Each row was made from one walk, in order. Every step used is in the known rows, and no mark comes twice. Write each row's walk.
Known rows
vavo -> vudo -> tabuv: [-1.766,0.003,-2.947,-1.805,0.078,-1.268,-1.777,0.316,-0.790,-2.281,-0.787,-1.430,-0.652,0.687,1.478,-0.051,1.273,-2.125,-1.619,1.519,1.401,0.551,0.819,-1.534]
bofovus -> pogi: [0.253,1.974,-2.780,-2.712,0.682,-2.106,-0.134,-3.058,-0.325,0.936,-1.396,3.436,0.065,-0.281,0.706,0.447,-0.608,0.859,-1.702,1.631,0.446,1.002,0.400,-2.375]
tabuv -> konu: [-0.083,0.946,-0.270,0.855,0.090,-0.934,0.230,-0.468,-2.886,-0.958,-1.022,0.222,0.005,-1.616,-1.023,-1.227,-2.920,-1.166,0.462,0.690,-0.522,0.051,0.175,-0.536]
saduf -> vudo -> tabuv -> konu -> sadem -> pogi: [-1.085,1.320,1.080,3.263,0.272,-1.346,-2.067,0.709,-0.865,1.446,-0.746,3.061,-0.455,3.580,-0.379,-0.737,2.803,-0.166,0.627,0.220,0.414,-1.324,1.199,-3.321]
tabuv -> konu -> sadem -> pogi -> bofovus: [2.267,2.658,2.372,2.522,0.167,0.649,0.783,-1.678,1.980,0.345,0.517,0.071,1.091,-0.967,-1.618,0.067,-0.434,3.135,0.167,-1.412,-0.568,-0.558,0.770,-0.266]
vavo -> konu -> tabuv: [-0.658,-0.873,0.848,-3.066,-0.250,-0.938,-4.620,0.754,-2.244,-0.687,3.426,-2.016,-0.015,-1.252,1.403,-3.027,-2.161,2.121,-0.534,1.559,2.213,-1.078,-2.534,1.146]
dezed -> pogi -> sadem -> konu -> tabuv: [0.886,-2.561,1.199,-1.725,1.349,-2.553,-1.187,2.301,-0.257,2.668,-0.810,2.064,1.586,0.056,0.633,-1.672,1.562,0.980,-4.419,0.805,0.175,0.175,-2.505,-0.486]
vavo -> konu -> sadem: [0.305,-0.134,2.935,-2.036,-0.160,2.194,-1.659,0.188,1.165,0.013,3.156,-2.542,1.225,-0.262,2.537,-2.980,-2.171,4.020,-0.165,0.688,3.004,-0.581,-0.117,0.439]
saduf -> vudo -> vavo -> konu: [-3.926,2.418,1.509,-3.546,0.887,-0.366,-1.312,-0.508,1.310,-1.342,1.693,-0.408,-0.363,-1.136,2.496,-3.191,-3.253,0.492,1.593,2.849,1.761,0.269,0.108,0.552]
konu -> tabuv -> vudo -> vavo: [-0.384,0.911,-2.060,-2.884,2.254,-1.016,-2.330,-0.772,-1.728,-1.589,0.312,-1.918,-1.418,-0.111,-0.611,0.442,-0.773,-4.248,1.229,0.852,0.014,-0.163,-1.509,0.115]
vudo -> vavo: [-0.362,2.458,-1.804,-3.969,1.358,0.530,-0.340,-2.550,-0.445,-1.552,-1.206,0.853,-0.062,-3.005,1.209,-0.418,-2.258,-1.015,1.603,1.388,0.633,2.035,-0.041,-0.913]
tabuv -> konu -> sadem -> saduf: [3.421,-0.889,2.940,1.626,1.329,2.270,-0.097,-0.472,-1.497,0.804,0.606,0.673,0.643,-0.987,1.588,-0.509,-2.477,0.817,0.854,0.460,-0.365,0.374,-0.127,1.438]
saduf -> vudo -> vavo -> konu -> sadem -> pogi -> dezed: [-0.070,4.112,4.080,-2.359,1.952,2.867,-2.632,-0.596,3.463,-0.914,2.310,-0.095,-0.971,-0.582,-0.025,-1.507,-2.164,2.049,0.405,1.850,1.695,-1.397,1.025,0.054]
pogi -> sadem -> saduf -> vudo -> tabuv -> konu: [-0.938,-3.055,1.780,4.927,4.323,-2.002,0.670,1.476,-0.145,1.458,-1.423,0.340,2.123,-1.529,2.033,-2.181,-0.721,-2.347,-1.553,2.247,-2.928,0.920,-0.064,-1.193]
tabuv -> vudo -> vavo: [-0.333,2.242,-2.211,-1.757,2.245,-0.905,0.677,-2.116,0.512,-1.436,-1.427,-1.401,-0.599,-1.165,-0.100,0.277,-2.011,-4.522,1.293,1.321,-1.408,0.606,1.324,-0.372]
saduf -> vudo -> tabuv -> konu -> sadem -> pogi -> bofovus: [-1.224,1.608,2.067,3.859,1.589,-0.719,-0.684,-0.734,1.656,1.169,-0.068,0.320,0.562,1.530,-0.260,-0.947,2.716,1.028,-0.474,0.183,-0.451,-1.079,1.191,-2.041]
dezed -> pogi: [0.862,0.614,-2.913,-2.965,-0.259,-1.601,-1.970,-2.705,-1.102,1.730,-1.890,2.497,1.597,-0.399,-0.749,-1.326,0.415,0.258,-1.922,2.093,0.653,-0.360,-0.887,-1.308]
pogi -> dezed: [0.903,0.235,-0.160,-1.945,2.285,1.845,-1.235,-2.173,-1.222,-1.692,-0.208,-1.609,1.134,-3.752,-1.097,-0.517,-2.778,-2.480,-1.719,2.616,-0.029,0.402,0.494,-0.135]
dezed -> pogi -> sadem -> konu -> tabuv -> vudo -> vavo: [1.297,-0.346,0.396,-1.493,3.211,-3.143,0.949,2.729,1.058,2.224,-1.874,0.504,-0.408,0.626,0.106,-0.879,1.254,-2.209,-3.379,0.835,-2.239,-0.314,-0.741,-0.289]
saduf -> vudo -> vavo: [-3.984,2.317,-1.053,-3.960,1.629,0.184,-1.228,-2.408,0.971,-1.538,-0.122,1.374,0.563,-0.788,1.129,-0.104,-1.495,-2.288,2.368,1.935,1.629,1.526,-0.300,-1.016]
dezed -> pogi -> sadem: [0.601,-1.235,-1.665,-1.675,1.317,-1.437,0.286,-0.689,1.859,2.291,-1.835,1.479,3.940,-1.834,-1.038,-1.179,0.065,1.191,-3.102,0.868,-0.530,0.079,-1.386,-1.931]
vavo -> konu -> tabuv -> vudo -> saduf: [0.248,0.122,1.328,-0.697,3.798,-0.771,-2.846,-0.134,-1.622,-3.374,1.677,-5.019,-0.762,0.195,3.509,-4.520,-1.069,-1.406,0.375,1.862,-0.771,-2.066,-2.753,3.400]
vavo -> vudo -> tabuv -> konu -> sadem -> saduf: [2.353,-0.755,1.341,1.937,0.916,1.091,-0.779,2.119,-1.330,-0.714,0.140,-0.748,-1.299,1.788,2.395,-0.088,-0.074,-0.276,-1.102,0.248,-0.218,-0.217,1.131,0.543]
dezed -> pogi -> bofovus: [0.788,0.967,-1.597,-2.433,1.156,-0.984,-0.530,-3.832,1.649,1.233,-0.935,-0.206,2.457,-2.792,-0.796,-1.732,0.319,1.698,-3.001,1.933,-0.263,0.167,-0.686,-0.153]

Which walk is each row?
[-0.440,1.386,0.645,-4.691,0.637,-0.618,-3.727,0.641,-1.697,-1.649,2.528,-1.247,-1.719,-2.222,1.849,-2.908,-2.928,1.856,0.804,1.371,1.968,-0.086,-2.180,0.917]	vudo -> vavo -> konu -> tabuv
[0.939,-0.132,1.138,0.542,6.222,-2.657,2.768,1.072,0.954,-0.289,-1.624,0.434,-0.423,1.866,3.849,-1.888,1.606,-1.877,-3.575,0.757,-3.020,0.548,-1.682,0.537]	bofovus -> pogi -> sadem -> konu -> tabuv -> vudo -> saduf
[-1.563,0.944,-1.638,1.264,-0.315,-2.356,-0.278,2.160,-2.683,-2.136,-1.562,-0.959,-1.976,0.780,-0.125,-0.475,-0.377,-2.303,-1.577,0.802,-0.520,-0.479,1.257,-1.384]	vavo -> vudo -> tabuv -> konu
[-1.086,0.123,2.861,-3.602,2.538,-0.157,-4.910,-0.348,-0.281,-0.895,3.557,0.144,-0.999,-1.185,3.924,-2.554,-2.604,0.645,1.794,3.370,1.545,0.268,-2.203,3.056]	sadem -> saduf -> vudo -> vavo -> konu -> tabuv
[3.721,2.798,2.220,2.074,0.892,2.316,-0.694,-0.321,-0.886,-0.249,-0.173,1.134,-0.612,-0.948,-3.262,0.426,-1.767,0.340,-0.995,-0.350,-0.650,-1.487,1.080,-1.017]	tabuv -> konu -> sadem -> pogi -> dezed
[-0.198,-1.054,0.726,-0.781,0.738,-2.021,-3.736,1.008,-1.474,-0.808,2.974,-4.635,-0.938,0.415,0.573,-2.250,-1.665,-1.176,-0.825,1.641,0.301,-2.405,-1.238,1.754]	vavo -> konu -> tabuv -> vudo
[-0.005,0.202,-1.789,-1.080,2.276,-2.149,1.792,-1.008,2.367,1.710,-1.235,2.276,2.261,-1.738,0.596,0.197,-0.750,1.561,-2.939,0.493,-0.397,1.754,-0.128,-3.065]	bofovus -> pogi -> sadem
[-0.719,-1.105,0.084,0.014,3.666,-1.604,0.573,-1.850,3.920,2.644,-0.128,3.505,2.858,-0.559,2.556,0.558,-0.726,0.366,-2.124,2.460,-0.928,2.068,-0.487,-0.764]	bofovus -> pogi -> sadem -> saduf -> vudo
[3.966,1.896,1.120,3.303,2.225,0.951,-1.115,0.601,-2.702,0.383,-1.501,0.746,-1.482,-0.728,-2.231,-0.544,0.802,-0.705,-2.327,0.652,-1.822,-1.487,1.490,-2.920]	vudo -> tabuv -> konu -> sadem -> pogi -> dezed
[1.529,-1.192,1.186,-0.928,1.335,-2.386,1.819,0.908,1.933,2.806,-2.674,2.600,2.372,-0.845,1.063,-1.984,0.599,1.076,-4.175,1.301,-0.900,0.791,-0.048,-1.297]	dezed -> pogi -> sadem -> konu
[2.412,1.771,0.868,-0.573,0.440,1.324,-1.092,-3.572,3.852,0.274,0.974,-0.247,2.111,-1.084,0.345,0.644,1.333,3.833,-0.103,-0.462,1.513,0.545,0.156,-0.137]	konu -> sadem -> pogi -> bofovus
[0.422,1.757,2.540,-1.595,1.690,1.194,-0.115,0.634,2.178,-0.392,1.869,-4.209,-1.429,0.059,1.683,-2.364,-2.502,0.231,0.793,0.593,0.668,-1.144,1.313,0.872]	tabuv -> vudo -> vavo -> konu -> sadem
[3.292,-0.983,-0.880,-0.494,3.284,-1.746,1.369,-2.132,2.798,2.434,-0.869,3.179,2.295,-2.495,2.334,0.534,-1.316,1.514,-2.913,1.586,-1.660,2.430,-0.319,-0.785]	bofovus -> pogi -> sadem -> saduf
[0.162,0.960,0.679,-2.254,2.269,-1.809,-0.606,1.018,-1.862,-1.315,-0.221,-0.743,-2.738,0.647,1.924,-0.170,-0.279,-4.582,-0.025,1.208,-0.364,0.483,0.080,1.153]	sadem -> konu -> tabuv -> vudo -> vavo
[-3.954,-1.052,-1.581,-0.788,1.795,-1.540,-2.765,-1.162,-1.060,0.233,-0.821,0.398,1.018,0.541,1.783,-1.716,1.725,-3.091,-0.307,3.099,1.255,0.592,0.023,-2.664]	saduf -> vudo -> tabuv
[-1.448,4.075,3.924,-2.206,1.242,1.167,-1.296,-1.803,6.363,-0.307,3.315,-0.746,0.242,-0.269,1.949,-1.915,-0.538,4.801,1.374,0.711,1.964,-0.411,0.618,0.790]	saduf -> vudo -> vavo -> konu -> sadem -> pogi -> bofovus
[-0.316,1.276,3.421,0.034,2.697,2.914,0.049,-0.299,0.372,-0.005,0.750,2.057,-0.408,0.156,1.824,-0.457,-2.715,-0.468,2.902,0.901,0.164,1.141,-0.105,1.269]	tabuv -> konu -> sadem -> saduf -> vudo -> vavo
[0.265,-1.108,1.108,-1.793,2.017,-2.998,0.785,1.934,0.596,1.932,-0.042,2.908,0.432,0.393,2.143,0.003,0.647,1.807,-4.112,0.418,-0.050,1.298,-1.218,-1.508]	bofovus -> pogi -> sadem -> konu -> tabuv
[3.834,0.722,3.426,-0.718,2.952,1.914,-0.244,-0.286,2.478,0.214,2.226,-3.133,-1.138,-0.655,4.053,-2.227,-2.928,0.354,0.877,1.618,-0.479,-0.275,1.330,2.961]	tabuv -> vudo -> vavo -> konu -> sadem -> saduf
[0.215,-1.103,1.353,-2.472,0.626,-1.153,-2.454,0.570,-2.943,-0.352,0.696,0.908,-0.413,-0.009,2.480,-1.026,0.090,-0.723,-0.784,1.642,1.795,1.063,-1.427,0.527]	sadem -> konu -> tabuv
[-0.219,-2.554,4.081,0.406,2.412,1.020,-3.516,0.076,1.066,1.838,2.762,-1.441,0.726,1.228,5.834,-3.937,0.284,1.768,-0.561,3.363,1.494,-0.448,0.128,0.626]	vavo -> konu -> sadem -> saduf -> vudo -> tabuv
[2.704,1.504,-0.253,3.131,-0.042,-1.390,-1.269,0.247,-2.119,1.292,-1.513,2.484,-1.108,1.540,-0.520,-0.611,2.068,0.712,-0.230,-0.650,-0.444,-1.217,1.114,-3.312]	vudo -> tabuv -> konu -> sadem -> pogi
[2.416,1.639,1.085,3.706,1.343,-0.543,0.204,-1.033,0.511,0.734,-0.798,-0.294,-0.192,-0.513,-0.378,-0.862,2.123,2.046,-1.164,-0.446,-1.243,-0.684,1.149,-2.212]	vudo -> tabuv -> konu -> sadem -> pogi -> bofovus
[-0.395,-1.010,3.787,2.087,1.755,2.332,-1.405,-0.343,0.028,0.971,1.390,1.165,1.048,1.349,1.556,-0.445,-1.952,-0.305,1.545,1.209,0.482,0.136,-0.353,1.309]	tabuv -> konu -> sadem -> saduf -> vudo
[0.073,-0.267,-0.019,-2.163,3.726,-0.492,-0.136,-1.630,3.713,2.367,-1.748,3.896,2.844,-1.800,1.201,-0.887,-0.603,-0.205,-0.986,2.224,-1.234,1.380,-1.404,0.262]	dezed -> pogi -> sadem -> saduf -> vudo -> vavo
[2.506,3.796,1.454,-0.956,0.631,-0.314,-1.184,-0.426,3.018,-0.040,1.348,-1.118,-1.911,1.318,0.671,-0.976,-0.853,1.590,1.087,0.019,0.459,-1.750,2.300,0.319]	tabuv -> vudo -> vavo -> konu -> sadem -> pogi
[2.401,2.618,0.948,2.366,0.368,1.233,-1.266,2.283,-0.911,-1.687,-0.811,-0.416,-2.515,1.545,-2.247,0.930,0.740,-0.815,-3.094,-0.179,-0.619,-1.843,2.362,-1.655]	vavo -> vudo -> tabuv -> konu -> sadem -> pogi -> dezed
[-0.445,-1.353,-1.595,-0.937,1.434,-1.316,-3.340,-0.341,-2.158,-0.761,1.116,-2.623,-0.121,0.794,-0.802,0.386,-0.056,-4.033,-0.064,1.213,0.290,-0.962,-1.606,0.326]	konu -> tabuv -> vudo
[-0.388,1.415,2.535,-1.684,3.878,-2.195,1.254,-0.355,4.874,1.752,0.787,2.473,0.444,-1.940,4.061,-2.048,-3.293,3.034,-1.537,2.938,-1.411,1.393,0.377,0.509]	bofovus -> pogi -> sadem -> saduf -> vudo -> vavo -> konu
[0.348,-0.571,0.806,2.010,1.243,0.599,0.004,1.399,-3.067,0.625,-1.092,-0.502,-0.330,0.470,0.830,-1.996,0.450,-0.151,-0.819,0.323,0.011,-0.530,0.457,-2.870]	vudo -> tabuv -> konu -> sadem
